What can hang from each mark:
E: Q
F: C
V: A Q
C: E F H V
S: E
H: Q
Q: E H
J: H

Each row was made from one small tree. The marks that hang from a mark follow it in brackets, in alphabetical order. Every link used is in the known rows. Write each row's tree.
Known rows:
J{H{Q}}: [-0.14 -0.25 -2.25  2.84 -0.64  0.82  0.99  0.39 -0.34  1.99 -0.42  2.17
 -1.61  0.45  1.14 -0.25  0.56  0.54]
C{E{Q{H}} F V{A}}: [ 2.69  0.22 -6.69  0.06 -1.02 -4.30  1.97 -0.28 -0.36  3.96  2.99  1.01
 -5.16  4.74 -1.34 -4.24 -0.66  1.91]
F{C{V{Q}}}: [-0.74  2.27 -3.61  1.52  2.19 -1.63  0.31 -0.68 -1.13  2.41 -0.75  3.04
 -0.70  2.97  0.13 -1.95 -0.71  0.81]
F{C{E{Q} H V{A}}}: [ 1.09  1.22 -7.28  3.24  0.81 -2.62  1.29 -0.13 -2.60  4.44  0.60  2.39
 -4.43  5.14 -0.03 -3.48 -1.21  0.18]
Q{E}: [ 0.70 -0.27  0.08  1.31  1.88 -0.49 -0.11  0.45  0.84  1.45  0.52 -0.86
 -0.17 -1.66 -1.28 -0.50  0.23 -2.25]
C{E H}: [ 1.92  0.59 -3.48  3.40 -0.31 -2.15  1.33  0.66 -1.36  1.07  0.65 -0.36
 -3.89  3.34  0.96 -1.76 -1.78 -1.81]
F{C{H V{A Q}}}: [-0.40  2.60 -5.61  2.44  1.50 -2.23  0.79  0.67 -2.51  2.49 -0.30  3.88
 -2.70  4.23  0.39 -2.14 -0.59 -1.88]
C{H V}: [ 1.18  1.28 -5.23  1.65  0.20 -1.45  0.76  0.13 -1.37  0.96 -0.10  1.77
 -2.62  2.48  0.93 -2.36 -1.75 -1.07]
C{F H{Q{E}}}: [ 1.20  1.18 -1.84  2.82  0.81 -1.84  2.08  1.24 -0.32  2.60  2.33  0.29
 -3.87  3.66 -0.02 -2.47  0.92 -1.29]
F{C{V{Q{E}}}}: [-0.48  2.11 -3.53  2.21  3.14 -1.91  0.33 -0.46 -0.68  3.11 -0.58  2.66
 -0.79  2.08 -0.51 -2.19 -0.60 -0.39]
S{E{Q{H}}}: [ 2.26  1.31 -2.11  1.03  1.55 -1.81 -0.53  0.87 -0.36  0.87  4.21 -0.26
 -2.28  0.43 -0.04 -1.54 -1.69  1.96]
V{Q{E H}}: [-0.26  0.45 -1.30  1.73  3.20 -2.23 -0.53  1.40  0.08  1.47  1.34  1.32
 -1.32 -1.03 -1.37 -1.25 -0.81 -2.69]
C{H{Q{E}} V}: [ 0.77  1.15 -5.35  3.42  1.19 -1.76  1.50  0.09 -0.04  3.22  0.58  2.26
 -4.43  2.95  0.04 -3.59 -0.20 -1.56]
F{C{E H V{A}}}: [ 0.79  2.11 -6.47  3.38  0.66 -2.76  1.87  0.23 -2.32  4.22 -0.31  1.83
 -3.87  5.11  0.37 -2.78 -0.71 -1.45]
V{A Q{H}}: [-0.83  0.52 -2.04 -0.02  0.29 -2.29 -0.12  1.71 -0.81  0.54  1.31  2.68
 -2.14  0.80 -1.11 -0.26  0.54 -2.98]
H{Q}: [-1.10  0.07 -0.19  1.15 -0.32 -0.09  0.93 -0.43  0.81  1.63  0.40  1.25
 -2.12  1.98 -0.17 -1.17  1.77  1.17]
F{C}: [-1.03  1.18 -0.69  1.20  1.75  0.04  0.21  0.03 -1.36  2.47 -0.52  0.46
  0.57  1.33  0.14 -0.37  0.38  0.54]
E{Q{H}}: [ 0.14 -1.45 -2.08 -0.24  1.40 -0.20 -0.94  0.46 -0.93  2.11  1.92  0.44
 -1.25 -0.80 -0.98 -1.46 -0.97  2.39]
F{C{E}}: [ 0.05  1.21 -1.90  2.49  1.37 -1.31  1.02 -0.30 -1.12  3.23 -0.34 -0.17
 -1.15  2.95  0.19 -1.27 -0.27  0.62]

Which tree is each row?
[ 0.37  0.76 -6.22  1.84  1.29 -2.53  1.00 -0.42 -1.54  5.45  0.61  1.71
 -3.29  3.55 -0.97 -3.24 -0.53  1.49] | F{C{E{Q{H}} V{A}}}
[ 0.94  2.24 -6.07  3.90  1.52 -2.46  1.63 -0.30 -2.15  4.06 -0.49  1.25
 -3.32  4.87  0.90 -3.26 -1.71 -0.17] | F{C{E H V}}
[ 1.94 -0.36 -5.73  1.33 -0.50 -2.57  0.72 -1.87  0.23  2.24  0.80  1.38
 -3.90  3.21 -0.44 -3.75 -2.06  2.83] | C{E{Q} V}
[ 2.49  2.10 -6.63  3.48 -1.00 -4.28  3.56 -0.44 -0.38  3.54  1.96  1.42
 -6.89  7.92  0.88 -5.11 -0.68  0.85] | C{E F H{Q} V}
[ 2.92  2.57 -7.44  2.52 -1.34 -5.71  2.74  0.58 -1.33  1.26  2.06  3.03
 -6.55  7.62  0.49 -3.97 -1.58 -2.22] | C{E F H V{A Q}}
[-0.31  0.28 -1.98  1.02  1.85 -2.69 -0.18  2.11 -0.10  1.68  1.67  2.09
 -2.17 -0.62 -2.22 -0.58  0.70 -4.72] | V{A Q{E H}}
[-0.12  2.05 -5.27  2.10  1.10 -1.32  1.08  0.57 -2.48  3.39 -0.49  2.42
 -2.21  3.51  0.38 -1.86 -0.12 -1.46] | F{C{H V{A}}}
[ 2.42  1.94 -7.18  2.95 -2.11 -4.60  3.82  0.20 -0.56  3.68  2.21  2.08
 -7.59  8.23  0.22 -4.57  0.55 -0.88] | C{E F H{Q} V{A}}
[ 2.70  1.48 -4.43  0.88 -1.00 -3.76  2.47 -1.20  0.51  2.14  1.20  0.04
 -3.47  4.99  0.09 -3.53 -1.08  1.61] | C{E F V}
[ 1.57  1.91 -3.39  0.47  1.27 -3.52  1.14 -0.29  0.94  0.97  1.43  2.18
 -2.02  2.89 -0.72 -2.93 -0.84 -0.29] | C{F V{Q{E}}}
[ 1.27  2.06 -5.10  1.82 -0.45 -2.56  2.53  0.03 -0.55  2.53  1.60  2.21
 -4.67  5.88  0.83 -3.85  0.12  0.86] | C{F H{Q} V}
[-0.35  2.68 -5.19  2.94  2.30 -2.00  0.62  0.23 -2.36  2.41 -0.43  3.42
 -2.10  4.07  0.96 -2.48 -1.62 -0.53] | F{C{H V{Q}}}
[ 0.35 -0.47 -2.21  3.71  0.62  0.50  0.88  0.66  0.22  2.97 -0.17  1.69
 -1.65 -0.59  0.28 -0.59  0.68 -0.90] | J{H{Q{E}}}
[ 2.63  1.31 -4.96  0.34 -2.09 -4.13  2.75 -0.67  0.42  2.28  1.49  0.67
 -4.12  5.24 -0.58 -3.11  0.14  0.03] | C{E F V{A}}
[-0.84  1.90 -4.53  1.77  2.94 -2.49  0.49  0.63 -1.12  4.23  0.12  2.87
 -1.61  1.84 -1.21 -2.16  0.26 -1.86] | F{C{V{A Q{E H}}}}
[ 2.10  2.03 -4.90  0.93 -0.19 -2.50  1.80  0.34 -1.24  1.25  1.32  1.26
 -3.02  4.34  0.94 -3.01 -1.34 -0.05] | C{F H V}
[-0.79  1.57 -2.34  3.98  2.83 -0.53  1.04  0.85 -1.53  4.38  0.31  1.15
 -2.25  2.66  0.12 -1.87  0.76 -1.17] | F{C{H{Q{E}}}}
[ 2.58 -0.28 -2.21  0.64 -0.72 -2.55  1.31 -0.59 -0.05  1.61  2.73 -0.63
 -3.22  3.95 -0.41 -2.61 -0.98  3.12] | C{E{Q} F}
[-1.01  2.17 -4.10  1.59  2.87 -1.94  0.25 -0.07 -1.31  3.33 -0.37  2.76
 -0.93  2.42 -0.14 -2.27 -0.86  0.69] | F{C{V{Q{H}}}}
[-0.14  2.09 -5.80  2.42  1.52 -3.58  1.32  0.01 -1.38  4.33  0.03  2.69
 -3.28  4.25 -0.56 -2.78 -0.44 -0.67] | F{C{E V{A Q{H}}}}
[ 0.65  0.97 -5.82  2.79  0.03 -2.10  1.76  0.72 -0.22  3.36  0.82  2.92
 -5.20  3.20 -0.65 -3.12  1.09 -3.15] | C{H{Q{E}} V{A}}
[ 0.00  0.37 -1.12  0.91  0.76 -2.25 -0.09  1.30  0.38  0.08  1.04  2.54
 -1.88  0.22 -1.75 -0.20  0.94 -4.41] | V{A Q{E}}
[ 0.26  0.38 -2.70  2.35  1.57 -1.16  0.44 -0.64 -1.41  3.61  0.37  0.40
 -1.80  2.99 -0.24 -1.92 -0.78  2.36] | F{C{E{Q}}}
